Every row comes from one small tree of marks. The marks that hang from a mark follow it in brackets, in the order of their numbers. Every link used is in the known rows. Which tree was each row made from?
Known rows:
q_515(q_534 q_651): [ 2.53  0.90 -2.16 -2.11  0.69  1.63 -1.39  2.66 -0.63  0.54  1.51  2.25
 -0.36  2.20 -3.18 -0.02 -1.06  3.12  0.55 -2.74 -0.92  0.12  0.01  1.77
 -1.47 -0.13 -0.63 -1.68 -2.74 -1.53  1.59 -0.58 -3.06]
q_295(q_107(q_651)): [ 2.03  1.73 -3.25 -1.26  0.50  1.14 -0.80  2.94 -0.89  1.04  1.73  1.08
  0.73  1.59 -4.22  0.74 -1.33  4.13 -1.08 -3.32 -1.22  1.22  0.07  2.37
 -2.24  0.66  0.54 -3.04  1.21 -2.19  0.56  0.14 -1.72]
q_723(q_252): [ 1.03  1.36 -0.90 -1.76  0.42  1.67 -0.52  3.58 -0.90 -1.48  0.04  2.18
  1.26  2.09 -2.29  0.05 -0.96  1.99  0.02 -3.08 -0.29  0.00  0.12  2.08
 -2.14  1.32  0.18 -0.88 -3.09 -3.45  0.93 -0.73 -1.38]
q_515(q_534): [ 2.11  0.91 -0.41 -0.63  0.49  1.69 -1.34  3.15 -0.81  1.10  0.61  1.89
  0.06  1.92 -2.28  0.11 -1.08  1.94  0.22 -2.61 -1.03  0.88 -0.09  1.97
 -1.78  0.51 -0.38 -1.62 -3.38 -2.64  2.18 -0.76 -2.32]
q_295(q_107(q_534) q_515): [ 2.05  2.06 -3.17  1.22  0.67  0.33 -1.68  1.76 -0.40  2.66  1.05  0.76
  2.09  1.62 -1.70  1.35 -1.89  2.63  0.10 -3.35 -1.21  2.70  0.33  2.53
 -3.23 -0.19  0.30 -2.24 -1.46 -3.57  1.08  0.04 -2.78]
q_295(q_107(q_534 q_651) q_515): [ 2.22  2.34 -4.74 -0.08  0.64  0.96 -1.42  2.61 -0.51  2.32  1.40  0.26
  0.82  1.77 -3.17  1.76 -2.24  3.41 -0.12 -2.68 -1.39  2.75  0.30  2.76
 -3.50 -0.40  0.54 -3.05  0.02 -2.70  0.16  0.63 -2.71]
q_515(q_534(q_107) q_651): [ 2.58  0.73 -4.70 -1.77  0.88  1.15 -2.13  3.09 -0.70  0.87  1.92  2.42
 -0.41  1.97 -4.51  0.01 -0.63  3.54  0.14 -3.23 -1.62  0.77  0.19  2.07
 -1.05  0.14 -0.43 -2.66 -2.30 -1.09  1.26 -0.57 -2.83]
q_252(q_107): [ 1.80  0.84 -1.32 -0.40  0.47  0.56 -1.67  3.62 -0.33  0.79  1.18  1.97
  0.76  1.92 -3.16  0.41 -1.26  2.77 -0.89 -3.36 -0.85  0.81  0.00  2.12
 -1.91  1.59  0.24 -2.45 -1.93 -2.56  1.96 -0.27 -1.19]
q_534(q_107(q_295)): [ 1.74  1.53 -2.63 -1.74  0.57  0.94 -1.25  2.95 -0.41  1.13  0.63  1.21
 -0.38  1.27 -2.18  0.87 -1.97  0.12 -0.63 -3.59 -1.53  1.06  0.44  2.65
 -1.99  1.14  0.50 -1.94 -0.87 -2.64  0.57 -0.66 -0.98]
q_252(q_327 q_723(q_534(q_107(q_295(q_515))))): [ 1.90  1.48 -4.69 -1.93  0.74 -1.25 -4.38  6.59 -0.26  3.13  0.42  0.49
 -0.17  1.48 -0.70  4.65 -1.49  0.41  0.39 -4.12 -1.03  1.89  0.10  3.06
 -3.33  0.17 -1.66 -0.66 -6.57 -4.45  1.15  0.11 -3.74]
q_252(q_107(q_295 q_651) q_327 q_723(q_534)): [ 2.83  0.71 -4.07 -4.50  0.53 -0.37 -3.62  8.52 -1.00  2.98  1.21  0.08
 -1.14  2.12 -2.97  4.59 -1.90  1.44 -0.12 -2.96 -0.57  1.12 -0.46  2.77
 -3.46  0.58 -1.54 -1.62 -6.72 -2.63  1.32  0.28 -2.64]
q_107(q_295(q_515) q_534 q_651): [ 2.13  2.38 -3.39 -2.23  0.57  1.87 -0.91  3.01 -0.08  1.97  0.49 -0.28
 -0.98  1.91 -1.20  2.82 -4.00 -0.25  0.18 -2.10 -1.29  1.91  0.31  3.18
 -3.98 -0.66  0.61 -2.26 -1.62 -2.40  0.01  0.22 -2.26]
q_107(q_295 q_651): [ 1.85  1.86 -1.68 -3.25  0.41  2.11 -0.04  3.49 -0.58  0.72  0.44  0.56
 -1.20  1.76 -2.45  1.21 -2.99  0.99 -0.68 -2.59 -1.03  0.72  0.14  2.79
 -2.58  0.53  0.57 -1.94 -0.49 -1.90  0.23 -0.21 -1.05]
q_515(q_534(q_107(q_295)) q_651): [ 2.88  1.33 -5.20 -2.75  0.77  1.33 -1.78  3.21 -0.42  1.88  1.67  1.75
 -1.43  1.86 -3.45  0.49 -1.45  1.52  0.43 -3.28 -1.83  0.79  0.30  2.58
 -1.67 -0.43 -0.16 -2.27 -2.86 -1.02  0.83 -0.96 -2.51]
q_723(q_252(q_327) q_534(q_107)): [ 1.55  0.69 -5.80 -3.94  0.78  0.48 -3.38  7.26 -1.53  0.30  0.73  1.66
  0.65  2.16 -2.64  1.91 -0.40  1.45  0.28 -4.03 -0.36  0.39  0.40  2.42
 -2.52  1.41 -0.87 -1.14 -6.55 -3.98  0.70 -1.06 -1.95]
q_252(q_723(q_534)): [ 1.65  1.11  1.03 -1.13  0.58  0.58 -2.20  3.84 -0.81  0.11  0.41  1.40
  0.82  2.05 -1.47  2.58 -0.50  1.86  0.40 -3.08 -0.18  0.26 -0.64  2.34
 -1.63  0.85 -1.64 -1.15 -6.05 -4.66  2.17 -0.25 -3.35]
q_723(q_252 q_534(q_107(q_295(q_515) q_651))): [ 1.41  2.55 -7.15 -3.65  0.59  1.46 -1.82  5.08 -0.32  0.44  0.34  0.74
 -1.43  2.28 -2.57  2.28 -1.49  0.28  0.89 -3.37 -1.35  1.18  0.58  3.24
 -2.78 -0.13  0.10 -2.63 -5.49 -3.96  0.01 -0.66 -2.15]
q_723(q_252(q_327 q_515(q_651)) q_534(q_107(q_295))): [ 2.10  0.82 -6.76 -5.39  0.88 -0.13 -4.01  6.91 -0.86  1.62  1.20  1.00
 -0.41  2.10 -2.90  3.14 -1.66  0.75  1.05 -4.44 -0.17 -0.16  0.92  2.75
 -2.76  0.00 -1.10 -1.47 -7.89 -3.45  0.27 -0.91 -3.05]
q_252(q_107(q_295 q_651) q_723(q_534)): [ 2.54  1.36 -2.67 -3.22  0.41  0.33 -1.99  6.13 -0.65  1.97  0.95  0.50
 -1.44  2.26 -3.05  3.38 -1.55  1.30  0.14 -2.55 -0.95  0.57 -0.65  2.85
 -2.74  0.43 -0.90 -2.48 -5.72 -3.09  1.55 -0.07 -2.35]
q_723(q_534(q_107(q_651))): [ 1.89  1.37 -4.24 -2.80  0.62  1.41 -2.09  4.34 -0.99  0.12  1.38  1.06
 -0.67  2.19 -3.61  1.96 -1.10  2.48 -0.42 -3.08 -1.15  0.68  0.30  2.80
 -1.37  0.97 -0.19 -3.70 -2.38 -3.19  0.47 -0.31 -1.87]

Which tree is each row?
[ 2.96 -0.70 -3.47 -1.68  0.78 -1.54 -4.99  7.25 -0.47  4.14  2.13  1.85
  0.18  1.87 -4.37  3.31 -0.76  4.66  0.40 -3.38 -0.42  0.98 -0.29  1.77
 -2.83 -0.20 -2.20 -1.11 -8.12 -1.89  2.14  0.84 -4.51] | q_252(q_107 q_327 q_515(q_534 q_651) q_723)
[ 2.98  0.14 -5.65 -3.02  0.88 -1.06 -4.72  6.83 -0.47  4.61  1.61  1.17
 -0.97  1.22 -3.41  3.78 -1.56  2.24  0.61 -3.83 -1.08  1.60  0.01  2.53
 -2.74 -0.56 -1.83 -1.05 -7.19 -1.91  0.99  0.34 -4.64] | q_252(q_327 q_515(q_534(q_107(q_295)) q_651) q_723)
[ 1.63  2.21 -4.05  0.16  0.49  0.66 -1.20  2.52 -0.12  1.35  1.35  0.88
  1.06  1.60 -3.28  1.21 -1.43  4.41 -0.97 -3.58 -1.52  2.15  0.44  2.44
 -2.79  0.02  0.49 -3.04  0.39 -2.66  0.53  0.47 -2.50] | q_295(q_107(q_651) q_515)
[ 3.19  0.14 -5.25 -3.43  0.44  0.30 -3.66  7.54 -0.52  5.57  1.64  0.35
 -2.16  1.81 -4.27  2.95 -2.64  1.68 -0.12 -2.86 -1.16  1.43  0.24  2.47
 -3.87 -0.33 -0.48 -2.31 -5.75 -1.55  1.35  0.13 -2.45] | q_252(q_107(q_295 q_651) q_327 q_515(q_534))
[ 1.91  0.09 -2.90 -2.47  0.52  0.66 -3.36  6.97 -0.94  2.41  0.56  1.61
  0.51  1.94 -2.79  1.85 -1.14  1.61  0.83 -3.32  0.02  0.51  0.22  1.78
 -3.42  0.48 -0.94 -0.48 -7.76 -3.55  1.56 -0.64 -3.19] | q_723(q_252(q_327 q_515(q_534)))
[ 2.58  0.92 -4.92 -3.18  0.24  1.19 -1.61  6.20 -0.32  3.05  0.73  1.16
 -2.16  2.32 -4.47  1.40 -1.86  1.24  0.86 -2.43 -1.03  0.79  0.02  2.50
 -3.42 -0.39  0.22 -2.69 -7.13 -2.57  1.05 -0.54 -2.04] | q_723(q_252(q_107(q_295 q_651) q_515(q_534)))
[ 1.91  0.69 -2.36 -1.59  0.85 -0.99 -3.79  4.17 -0.20  1.35  1.58  1.51
  0.50  1.79 -3.52  3.26 -0.34  3.59  0.57 -3.81 -0.47  0.43  0.02  2.66
 -1.16  0.14 -1.77 -2.22 -6.73 -4.14  1.25  0.30 -4.57] | q_252(q_515(q_651) q_723(q_534(q_107)))
[ 2.31  2.12 -3.82 -1.74  0.41  1.95 -1.14  3.29  0.10  2.43  0.42  0.75
 -2.27  2.03 -1.98  1.54 -2.70  0.79  0.46 -2.37 -1.75  1.66  0.19  2.67
 -3.20 -0.91  0.02 -1.91 -2.99 -2.25  1.07 -0.31 -2.54] | q_107(q_295(q_515(q_534)) q_651)
[ 2.01  1.75 -4.36 -3.13  0.53  1.55 -1.17  3.67 -0.62  0.92  1.13  0.61
 -1.38  1.43 -3.54  1.54 -2.58  1.02 -1.02 -3.04 -1.83  1.37  0.37  3.02
 -2.15  0.85  0.89 -3.10  0.32 -1.81 -0.24  0.00 -1.01] | q_534(q_107(q_295 q_651))
[ 2.48  1.07 -5.29 -1.90  0.71  1.69 -1.94  4.39 -0.87  1.49  1.53  1.42
 -1.34  1.93 -4.95  0.69 -1.11  2.99 -0.37 -2.62 -1.91  1.24  0.06  2.48
 -1.64  0.35  0.13 -3.36 -1.84 -1.56  0.65 -0.15 -2.06] | q_515(q_534(q_107(q_651)))
[ 1.89  2.17 -1.44 -0.68  0.61  1.37 -1.08  2.05 -0.10  2.20 -0.21  0.26
  0.22  1.73  0.03  1.90 -3.52 -0.77  0.60 -2.65 -1.01  1.90  0.26  2.92
 -3.95 -0.24  0.33 -1.11 -2.84 -3.28  0.89 -0.33 -2.23] | q_107(q_295(q_515) q_534)
[ 1.87  0.44 -4.30 -3.88  0.53  0.12 -3.32  7.79 -1.51  0.86  0.83  1.73
  0.86  2.63 -2.93  1.78 -0.57  1.76  0.32 -3.66  0.13  0.09  0.02  2.05
 -2.96  1.14 -0.98 -1.16 -7.53 -3.70  1.84 -0.96 -1.66] | q_723(q_252(q_107 q_327) q_534)
[ 2.44  1.84 -3.78 -1.28  0.68  1.58 -1.04  3.04 -1.38  2.03  1.68  0.29
  0.91  1.74 -3.85  1.27 -2.30  3.29 -0.45 -2.47 -1.15  1.89 -0.03  2.70
 -2.91  0.24  0.52 -3.35  0.16 -2.08  0.05  0.19 -1.82] | q_295(q_107(q_534 q_651))
[ 2.43  1.86 -2.30 -3.43  0.61  2.35 -0.37  3.49 -0.81  1.44  0.76 -0.23
 -0.98  1.86 -2.25  2.00 -4.01 -0.24 -0.07 -1.73 -1.01  1.17  0.13  2.96
 -3.50  0.05  0.78 -2.30 -1.25 -1.97 -0.08 -0.04 -1.39] | q_107(q_295 q_534 q_651)
[ 2.51  0.75 -5.08 -4.25  0.61  0.42 -2.44  7.38 -1.44  2.52  0.73  0.67
  0.22  2.15 -2.18  2.10 -2.81 -0.21  0.49 -2.97 -0.32  1.37  0.02  2.45
 -4.30  0.76  0.19 -0.85 -5.98 -2.27  0.63 -0.51 -1.10] | q_723(q_252(q_107(q_295 q_534) q_327))
[ 1.85  1.12 -1.82 -1.40  0.68 -0.60 -3.58  4.86 -0.18  2.78  0.47  0.60
 -0.36  1.22 -1.73  3.82 -1.25  0.00  0.78 -3.61 -0.82  0.93 -0.10  3.09
 -2.27  0.34 -1.37 -1.87 -7.54 -5.14  1.45 -0.13 -3.51] | q_252(q_515 q_723(q_534(q_107(q_295))))
[ 2.22 -0.49 -2.61 -1.82  0.69 -1.93 -4.38  6.86 -0.34  2.85  2.09  1.63
  1.14  1.58 -4.05  3.58 -1.31  4.84 -0.45 -3.96 -0.12  0.89 -0.08  1.95
 -2.66  0.29 -1.68 -1.17 -5.64 -2.04  1.48  1.21 -4.04] | q_252(q_107 q_327 q_515(q_651) q_723)
[ 2.58  0.63 -2.53 -3.25  0.51 -1.00 -4.03  7.51 -1.09  3.30  0.84  0.71
 -0.20  1.87 -1.62  3.95 -1.51  0.74  0.17 -3.58 -0.32  0.86 -0.48  2.72
 -3.41  0.72 -1.69 -0.78 -7.74 -3.68  2.08 -0.22 -2.55] | q_252(q_107(q_295) q_327 q_723(q_534))
[ 2.28  1.43 -5.72 -0.35  0.90  0.54 -2.69  2.66 -0.02  1.52  1.70  2.49
 -0.37  1.92 -3.62  0.61 -0.89  3.81  0.52 -3.56 -1.91  1.52  0.49  2.27
 -1.37 -0.47 -0.52 -2.51 -3.01 -1.78  1.31 -0.18 -3.72] | q_295(q_515(q_534(q_107) q_651))
[ 1.92  2.00 -3.50  0.20  0.76  0.02 -1.41  1.11 -0.03  0.81  1.65  1.94
  1.66  1.69 -2.71  0.37 -0.98  4.98 -0.29 -4.39 -1.24  1.48  0.48  2.07
 -2.01 -0.44 -0.09 -2.22  0.11 -2.23  0.94  0.02 -3.30] | q_295(q_107 q_515(q_651))
[ 2.28  0.33 -4.08 -3.17  0.52  0.19 -2.49  6.85 -1.02  1.76  1.93  1.00
  0.07  2.02 -4.53  2.07 -1.97  3.54 -1.62 -3.18 -0.75  1.25  0.18  2.20
 -2.81  1.47 -0.06 -2.28 -1.51 -1.20  0.87  0.51 -1.21] | q_252(q_107(q_651) q_327)
[ 2.60  1.88 -4.85  0.19  0.69  0.38 -2.03  1.91 -0.07  2.38  1.82  2.10
  0.57  1.95 -3.40  0.25 -0.67  4.94  0.44 -3.83 -1.66  1.80  0.31  1.93
 -1.99 -1.14 -0.49 -2.25 -2.26 -1.98  1.70 -0.41 -4.03] | q_295(q_107 q_515(q_534 q_651))
[ 1.82  2.05 -5.11 -1.47  0.78  0.31 -1.83  1.99  0.45  0.81  1.16  1.52
 -0.38  1.62 -2.22  1.32 -2.13  1.88 -0.16 -4.07 -1.72  1.29  0.79  2.84
 -1.96 -0.23  0.14 -2.24 -1.01 -1.79  0.26 -0.20 -2.59] | q_534(q_107(q_295(q_515(q_651))))
[ 2.70  0.25 -4.74 -3.57  0.38 -0.06 -3.66  7.81 -0.78  4.17  0.77  1.31
 -0.85  1.93 -3.26  2.01 -1.79  0.35  0.84 -3.34 -0.46  0.95  0.21  2.23
 -4.15  0.08 -0.63 -1.02 -8.90 -3.01  1.69 -0.81 -2.19] | q_723(q_252(q_107(q_295) q_327 q_515(q_534)))
[ 1.69  0.09 -0.04 -1.87  0.65 -0.71 -4.46  6.58 -0.74  2.53  0.57  0.70
  1.07  1.60 -1.54  4.51 -1.08  1.95  0.36 -3.54  0.51  0.55 -0.26  2.34
 -2.66  0.78 -2.29 -0.70 -8.60 -5.10  1.80  0.36 -4.18] | q_252(q_327 q_515 q_723(q_534))
[ 1.64  2.27 -5.46 -1.99  0.55  0.95 -1.46  3.19  0.29  1.64  0.89  0.59
 -1.44  1.48 -2.66  2.12 -2.52  1.16 -0.60 -3.33 -2.05  2.03  0.66  3.16
 -2.64  0.26  0.61 -2.98 -0.33 -2.27 -0.16  0.22 -1.68] | q_534(q_107(q_295(q_515) q_651))
[ 2.46  2.08 -4.96  0.19  0.48  0.96 -1.61  3.01 -0.29  2.86  1.46  1.17
 -0.03  1.90 -3.86  0.92 -1.18  4.38  0.02 -3.04 -1.92  2.46  0.16  2.44
 -2.74 -0.77  0.00 -3.11 -1.55 -2.57  1.30  0.11 -3.26] | q_295(q_107(q_651) q_515(q_534))
[ 2.11  1.52 -6.26 -0.64  0.59  1.24 -2.55  3.66 -0.08  2.07  1.32  1.39
 -1.36  1.89 -4.21  1.44 -1.18  3.17  0.00 -2.94 -2.18  2.26  0.32  2.69
 -1.99 -0.16  0.13 -3.29 -2.14 -2.22  0.88  0.13 -2.85] | q_295(q_515(q_534(q_107(q_651))))
[ 2.03  0.34 -1.57 -1.01  0.59 -0.29 -2.49  3.25  0.14  1.41  1.81  1.89
  0.74  2.01 -4.10  1.25 -1.38  4.11 -0.35 -3.75 -0.55  0.12  0.35  2.11
 -1.68  0.41 -0.22 -2.67 -2.82 -2.11  1.49  0.33 -2.40] | q_252(q_107 q_515(q_651))
[ 2.03  2.10 -5.49 -2.50  0.76  0.51 -2.65  2.74  0.21  1.11  0.99  1.26
 -0.82  2.16 -1.64  2.06 -1.78  1.02  0.76 -4.11 -1.50  0.86  0.80  3.01
 -2.00 -0.70 -0.57 -2.61 -3.85 -3.27  0.85 -0.84 -3.22] | q_723(q_534(q_107(q_295(q_515(q_651)))))
[ 2.80  0.34 -6.32 -4.65  0.35  0.51 -3.20  8.73 -1.02  4.12  1.18  0.69
 -1.92  2.15 -4.47  2.61 -2.05  1.15  0.56 -2.92 -0.76  0.98  0.21  2.32
 -4.21 -0.17 -0.35 -1.74 -7.83 -2.12  0.87 -0.24 -2.33] | q_723(q_252(q_107(q_295 q_651) q_327 q_515(q_534)))
[ 1.11  1.12 -0.33 -2.16  0.46  1.11 -2.12  4.41 -0.65 -0.19 -0.12  1.43
  0.89  2.30 -2.02  1.39 -0.69  1.01  1.06 -3.26  0.35 -0.42  0.27  2.38
 -2.24  0.85 -0.66 -1.37 -7.67 -5.58  1.66 -0.98 -2.56] | q_723(q_252(q_515) q_534)
[ 2.51  0.71 -7.80 -4.82  0.66  0.89 -3.23  8.23 -0.93  3.84  1.03  0.44
 -1.92  1.72 -4.30  2.73 -1.85  0.74  0.64 -3.14 -1.11  1.45  0.54  2.68
 -3.71  0.06 -0.32 -1.87 -6.57 -2.32 -0.02 -0.23 -2.71] | q_723(q_252(q_327 q_515(q_534(q_107(q_295 q_651)))))
[ 2.15  1.88 -1.94 -0.70  0.40  1.46 -1.52  2.48  0.33  2.62 -0.06  1.20
 -1.07  1.85 -0.50  1.14 -2.17 -0.07  0.80 -2.96 -1.52  1.81  0.18  2.51
 -3.09 -0.61 -0.18 -1.20 -3.96 -3.12  1.87 -0.82 -2.75] | q_107(q_295(q_515(q_534)))
[ 3.13  0.71 -4.59 -3.78  0.64 -0.29 -2.85  8.19 -1.24  3.87  1.45 -0.32
 -0.87  1.70 -3.32  4.29 -3.29  1.31 -0.30 -2.29 -0.80  2.15 -0.58  2.75
 -4.36  0.43 -0.74 -1.41 -4.77 -1.36  0.26  1.09 -2.46] | q_252(q_107(q_295 q_534 q_651) q_327 q_723)
[ 2.34  2.08 -4.46  0.19  0.90  0.21 -1.66  1.31 -0.19  1.90  1.64  1.20
  1.91  1.82 -2.71  1.11 -2.06  4.00  0.45 -3.48 -1.16  2.05  0.45  2.35
 -2.76 -0.77 -0.08 -2.31 -0.74 -2.38  0.62  0.16 -3.49] | q_295(q_107(q_534) q_515(q_651))
[ 2.33  1.85 -3.42  1.70  0.53  0.53 -1.92  2.29 -0.27  2.93  1.06  1.78
  1.02  1.62 -2.42  0.37 -0.52  3.70  0.34 -3.68 -1.63  2.38  0.13  2.11
 -2.58 -0.44 -0.28 -2.17 -2.52 -3.33  2.17 -0.55 -3.25] | q_295(q_107 q_515(q_534))
[ 1.49  0.43 -3.41 -3.78  0.69  0.33 -2.66  5.75 -0.69  0.33  1.12  1.70
  1.24  2.02 -3.25  2.00 -1.63  3.20  0.18 -3.87  0.37 -0.36  0.60  1.88
 -2.63  0.53 -0.80 -0.75 -5.14 -2.41  0.42  0.02 -3.09] | q_723(q_252(q_327 q_515(q_651)))
